What can hang from each mark
M: V
B: Q T
W: M
X: G
E: U V
P: C L
A: T
D: L
V: A M N P X
Q: B
N: L
C: N

Every row comes from one small tree of marks. The marks that hang from a mark follow it in brackets, in alphabetical order. Every link used is in the known rows. Which tree was each row made from?
Known rows
E{U V{M N X{G}}}: 68.4 48.5 -19.8 16.5 29.9 15.9 -54.3 -43.0 -4.2 19.7 -30.7 4.9 20.6 29.1
 18.6 -20.4 12.1 0.5 -50.6 -6.4 -13.1 25.7 -4.9 -8.5 58.9
V{A M N{L} X}: 22.4 -13.3 -12.3 29.7 -24.7 26.2 -43.0 -23.3 -8.7 8.2 -27.6 32.0 1.9 8.1
 2.1 -8.3 16.6 -0.5 -4.4 12.8 -59.1 32.1 3.0 26.5 10.4
P{L}: -5.0 57.5 5.5 -4.8 14.3 -5.8 -13.4 -9.4 -20.1 39.6 -18.9 -14.4 15.0 18.0
 -31.8 -23.6 0.4 9.2 -28.7 18.9 6.7 11.5 -19.0 -14.0 29.0
Q{B}: 1.0 48.0 -13.4 7.4 21.6 -28.7 18.7 -33.9 -4.1 35.7 -4.8 -12.7 15.4 8.6
 -16.5 -32.1 -24.0 -9.4 -20.2 19.7 -12.5 -8.3 2.6 -25.6 52.8
E{U V{A{T} M N X}}: 52.6 13.2 -5.0 26.1 13.4 22.2 -24.0 -47.0 5.3 17.0 -41.0 3.8 12.6 31.6
 20.9 -36.6 -6.7 -4.4 -47.9 15.1 -54.5 53.7 0.8 -6.9 28.3
W{M{V{A N{L} P X{G}}}}: 23.1 -9.2 -9.6 13.1 12.5 20.3 -13.6 -2.3 -12.8 8.7 -21.5 24.9 -4.6 27.7
 25.9 -11.6 39.6 2.1 -13.2 3.8 -15.6 8.9 23.0 41.4 3.9
M{V{A}}: 19.1 4.3 -3.3 3.9 34.2 -11.5 10.7 -28.3 -11.4 15.0 -13.1 -8.9 -10.4 23.0
 1.7 -56.4 -2.1 2.1 -32.0 30.4 -16.9 13.0 2.5 -0.3 3.4
V{X{G}}: 45.7 63.6 -19.1 -8.2 -3.1 0.2 -11.1 -38.7 -11.1 27.0 -16.7 19.6 0.7 12.9
 -4.9 -35.7 -0.1 -9.0 -17.1 1.5 -26.1 -0.4 4.5 3.2 60.2
B{T}: 3.1 39.3 -8.0 -5.8 17.1 -4.1 2.3 -44.4 -16.7 33.6 -11.7 -11.4 13.9 20.0
 2.1 -30.2 -10.2 -27.7 -26.2 36.5 -12.3 7.8 4.5 -31.1 45.3
W{M{V{P{L} X}}}: 9.4 23.8 5.8 2.5 20.0 7.8 -12.8 -2.2 -16.5 27.9 -18.9 2.6 6.8 40.8 6.6
 -26.9 37.6 12.6 -26.2 3.3 20.9 0.6 16.1 26.4 8.4
V{M N{L} P{C} X{G}}: 28.1 -7.3 -22.1 15.1 -12.2 28.6 -90.3 32.2 -12.3 9.3 -25.1 45.6 17.3
 13.7 -4.7 -2.7 48.8 -4.7 -13.8 -20.7 3.6 3.0 -8.8 47.8 23.2
E{U V}: 27.8 73.4 -1.8 4.8 46.5 -5.2 -14.3 -48.6 -10.9 35.1 -28.9 -37.7 12.1
 38.1 4.6 -45.0 -12.8 6.6 -66.5 11.8 17.7 29.5 -18.4 -33.4 50.9
E{V{A M N}}: 42.3 -25.6 -4.8 34.0 22.7 18.3 -28.3 -35.0 -3.4 10.8 -28.8 -5.7 16.8
 26.1 12.5 -35.2 7.0 4.4 -32.3 37.6 -25.1 18.6 -2.1 -10.0 30.7
M{V{A N P{C L} X{G}}}: 37.5 -23.4 -7.9 8.2 7.9 7.4 -33.0 29.4 -12.3 6.9 -16.6 38.0 2.2 25.9
 -5.1 -31.1 26.1 7.8 -25.0 5.2 -27.1 15.0 -10.4 58.4 -11.7
W{M{V{A N{L} X{G}}}}: 31.4 -1.0 -13.3 9.6 14.8 18.7 2.8 -21.7 -16.2 12.7 -20.5 22.4 -5.0 20.6
 17.7 -5.7 31.2 6.0 -16.5 5.9 -26.3 14.5 22.0 25.5 12.1
E{U V{P{L}}}: 9.8 66.2 7.1 6.9 39.0 0.7 -39.8 -12.0 -13.4 34.2 -31.6 -31.9 16.0 46.7
 2.1 -41.4 1.9 10.6 -65.2 8.2 34.7 26.4 -25.7 -7.9 32.3
E{V}: 31.9 31.2 1.5 9.3 35.7 1.4 -8.5 -39.5 -12.4 26.9 -24.8 -23.9 9.8 35.0
 -2.0 -43.2 -5.7 3.1 -45.3 28.6 6.0 3.8 -11.6 -22.2 48.3
E{U V{A P{C}}}: 15.8 28.8 -0.2 13.4 21.8 2.2 -21.5 -16.5 -8.0 27.5 -31.9 -26.6 8.5 43.4
 4.2 -66.7 -5.8 15.5 -66.8 15.5 22.2 39.9 -27.1 -0.7 24.2
D{L}: 0.1 53.4 10.8 -7.8 16.9 -24.5 4.5 -10.4 -26.2 38.9 -35.9 -10.6 11.2 17.8
 -31.8 -31.3 12.0 -2.6 -30.9 19.2 7.1 9.3 -7.6 -31.8 29.9
P{C{N} L}: -13.6 23.5 4.8 -1.7 -0.2 0.6 -15.7 26.5 -28.1 42.1 -13.8 -4.0 29.5 13.6
 -67.6 14.2 11.3 31.3 -41.5 7.3 24.5 18.0 -53.7 -3.1 18.3
E{V{A}}: 32.2 8.3 0.0 16.8 18.7 6.0 6.0 -46.8 -9.5 20.8 -26.3 -17.6 -0.3 31.7 2.6
 -53.2 -12.6 6.4 -40.7 40.5 -17.9 16.9 -9.6 -13.7 36.0
W{M{V{P}}}: 4.4 16.6 1.3 3.1 40.5 0.9 -5.5 -7.6 -12.9 25.4 -16.9 -14.0 7.2 37.8 17.3
 -36.3 34.3 6.4 -27.9 12.2 34.8 -4.2 21.6 5.9 15.1
W{M{V{A{T} N{L} P X}}}: 11.2 -18.5 2.3 14.3 12.8 22.8 -0.1 0.2 -8.9 12.8 -27.7 19.1 -3.2 32.6
 24.0 -15.3 30.0 -3.8 -14.5 10.9 -29.6 20.8 27.4 37.0 -10.6
B{Q T}: -5.3 30.3 -12.8 3.1 17.8 -10.1 15.0 -55.9 -3.5 31.5 -9.4 -7.2 19.6 22.9
 -11.3 -16.1 -12.4 -25.2 -16.8 49.7 -24.6 -2.8 -5.9 -39.7 63.0

Which tree is each row?
8.8 -7.0 0.9 7.8 42.9 6.0 -15.2 14.8 -12.1 23.7 -18.3 -5.1 20.7 36.2
 10.8 -24.5 40.3 10.8 -28.0 7.8 29.9 3.1 12.2 16.2 7.5
W{M{V{N P{C}}}}
40.8 14.3 -2.8 5.8 38.0 -4.5 -17.1 -13.6 -9.9 15.3 -13.5 12.3 5.8 28.3
 5.5 -26.3 9.7 -4.2 -23.7 10.1 -33.1 8.8 5.3 20.3 12.0
M{V{N X}}
42.9 -13.4 -13.0 4.5 17.2 14.7 0.6 -13.8 -9.7 1.0 -22.9 38.3 -18.2 12.4
 9.8 -13.4 5.2 -18.6 -18.5 11.7 -74.9 24.1 11.4 30.9 -3.6
M{V{A{T} N{L} X{G}}}
18.2 -28.2 2.8 14.0 14.2 14.9 -17.2 11.8 -6.6 1.5 -26.1 29.0 -13.9 29.2
 17.1 -26.6 11.3 -17.9 -16.5 15.2 -59.6 25.3 10.8 49.8 -25.0
M{V{A{T} N{L} P X}}
-5.3 20.3 6.9 11.9 21.5 4.0 -48.7 31.7 -10.1 26.7 -21.9 -0.5 29.2 25.9
 -4.3 -15.1 17.6 -3.1 -12.1 16.0 -2.0 8.5 -10.4 19.1 13.5
V{N P{L}}
41.0 -8.3 -4.3 13.3 20.4 -0.2 -2.5 -20.5 -6.8 8.9 -15.5 18.8 -4.3 24.9
 9.9 -37.4 3.2 -0.8 -19.2 21.7 -56.8 21.7 6.6 28.4 -0.8
M{V{A N X}}
-11.4 -28.1 2.8 9.0 15.4 18.6 9.7 13.4 -16.9 18.7 -22.9 3.0 -0.9 28.9
 -2.2 -5.5 32.8 10.9 -30.6 12.9 10.7 17.7 3.1 19.7 -13.3
W{M{V{A{T} P{C{N{L}}}}}}
-1.2 1.0 0.7 22.2 17.4 12.6 -78.1 30.7 -7.3 21.3 -23.6 3.4 35.9 21.7
 -0.5 -14.3 37.6 -1.5 -12.8 12.9 12.9 4.0 -3.4 13.3 12.7
V{M N P{L}}
8.5 -40.7 -8.4 30.6 -34.1 29.9 -69.5 25.6 -7.8 7.0 -30.4 38.2 9.2 19.0
 -4.4 -21.2 34.6 6.3 -11.2 2.1 -23.7 28.7 -9.8 56.8 -8.3
V{A M N{L} P{C} X}
38.7 -20.4 -3.6 7.4 13.3 12.9 -17.5 16.8 -4.2 3.4 -22.4 39.9 -4.8 23.7
 12.3 -29.3 14.8 -14.6 -16.0 13.3 -61.5 16.8 10.7 48.1 -11.8
M{V{A{T} N P{L} X{G}}}
18.2 -3.0 0.3 29.2 20.7 17.4 -62.0 8.7 -7.2 21.4 -36.4 -12.3 28.0 38.2
 0.6 -36.2 18.6 21.2 -60.7 11.2 17.2 45.0 -30.3 7.6 9.7
E{U V{A M N P{C L}}}
31.2 58.1 -7.1 12.0 43.3 1.4 -37.9 -50.2 -9.0 30.7 -30.0 -34.1 17.0 35.6
 7.1 -44.4 3.1 8.3 -66.8 9.3 30.2 25.4 -13.7 -37.8 50.7
E{U V{M}}
31.3 -19.1 2.6 23.2 -13.8 18.0 -19.1 -5.2 -10.0 17.6 -24.8 10.7 6.4 41.7
 -9.5 -38.1 5.3 16.6 -40.9 20.9 -13.4 17.8 -26.4 32.8 20.7
E{V{A P{C{N}} X}}
19.3 -24.9 -23.0 19.7 -46.5 28.3 -55.9 13.8 -12.5 8.0 -20.5 46.0 0.7
 10.4 -14.7 -13.3 36.9 9.7 -17.9 -4.8 -7.1 11.4 -17.1 46.7 15.6
V{A M P{C{N{L}}} X{G}}
23.6 -24.1 8.9 12.9 13.6 10.3 -15.2 18.5 -4.0 8.1 -24.0 28.2 -1.8 31.3
 8.7 -33.3 10.6 -9.3 -17.4 20.3 -60.1 25.7 7.4 47.5 -25.4
M{V{A{T} N P{L} X}}
14.4 5.4 -5.7 33.5 26.8 20.6 -61.6 -13.4 -6.1 11.7 -37.2 -13.3 10.5 35.1
 25.1 -26.4 15.6 4.3 -51.0 11.8 3.1 40.7 -13.5 5.8 14.1
E{U V{A M N{L} P}}
-18.2 -47.2 -3.0 19.5 -21.2 25.1 -31.7 25.1 -6.6 13.6 -29.3 13.0 7.4
 12.8 -19.4 -19.8 21.7 -0.9 -24.8 18.9 -4.1 25.7 -15.4 13.8 -8.6
V{A{T} M P{C{N{L}}}}
25.6 8.0 -6.3 -3.7 13.8 1.7 -36.6 30.9 -21.3 17.5 -9.9 27.7 5.1 29.0
 -23.3 -12.1 31.9 12.4 -37.9 -8.5 13.0 -3.2 -23.3 44.9 4.3
M{V{P{C{N} L} X{G}}}
34.2 -30.7 -16.8 22.2 -35.8 27.7 -70.0 31.9 -6.1 9.6 -26.0 52.0 20.4
 12.1 -10.2 -24.3 39.5 9.2 -10.1 0.5 -26.1 19.5 -9.7 54.3 8.5
V{A M N P{C L} X{G}}
14.5 27.8 -4.6 26.1 44.3 17.1 -75.7 -6.5 -9.5 17.9 -35.9 -18.8 20.3 39.2
 20.3 -16.2 22.8 0.7 -54.7 0.3 26.8 27.4 -16.2 -2.2 25.7
E{U V{M N{L} P}}
17.5 2.0 -0.4 9.8 31.1 5.1 -44.3 16.7 -14.3 9.3 -17.5 19.1 -2.5 33.9
 11.1 -16.7 24.9 -8.0 -21.6 0.1 -16.0 6.0 0.7 47.8 -7.6
M{V{N{L} P X}}
8.9 -3.0 -6.6 23.3 23.1 9.4 -71.2 14.3 0.0 16.2 -21.6 0.5 31.0 22.0 16.1
 -29.7 31.7 -10.9 -8.7 15.3 9.1 -0.5 8.7 6.8 24.5
V{M N P}
29.4 33.5 -4.3 25.7 23.5 22.6 -79.3 -11.9 -8.5 16.8 -37.1 -0.3 15.8 42.8
 20.7 -15.4 22.4 1.0 -50.3 -9.5 6.0 30.4 -12.8 18.3 27.0
E{U V{M N{L} P X}}
39.4 -5.1 -8.4 -0.8 10.9 5.1 -1.0 -10.0 -2.7 4.9 -19.7 28.4 -18.8 26.3
 18.4 -58.7 7.0 -19.4 -21.9 15.3 -45.3 8.3 18.8 34.6 0.9
M{V{A{T} P X{G}}}
42.3 -0.1 -12.3 9.6 18.2 12.9 8.9 -26.8 -9.0 15.1 -17.8 19.7 1.7 22.9
 21.3 -20.4 27.3 5.9 -15.3 11.2 -28.6 11.2 27.0 20.1 19.9
W{M{V{A N X{G}}}}
58.7 -7.1 -27.8 22.5 -19.6 21.5 -35.8 -32.8 0.8 6.4 -22.0 42.0 8.9 1.6
 13.8 -25.3 16.2 -7.3 -0.6 13.5 -65.8 18.0 16.1 18.2 38.0
V{A M N X{G}}
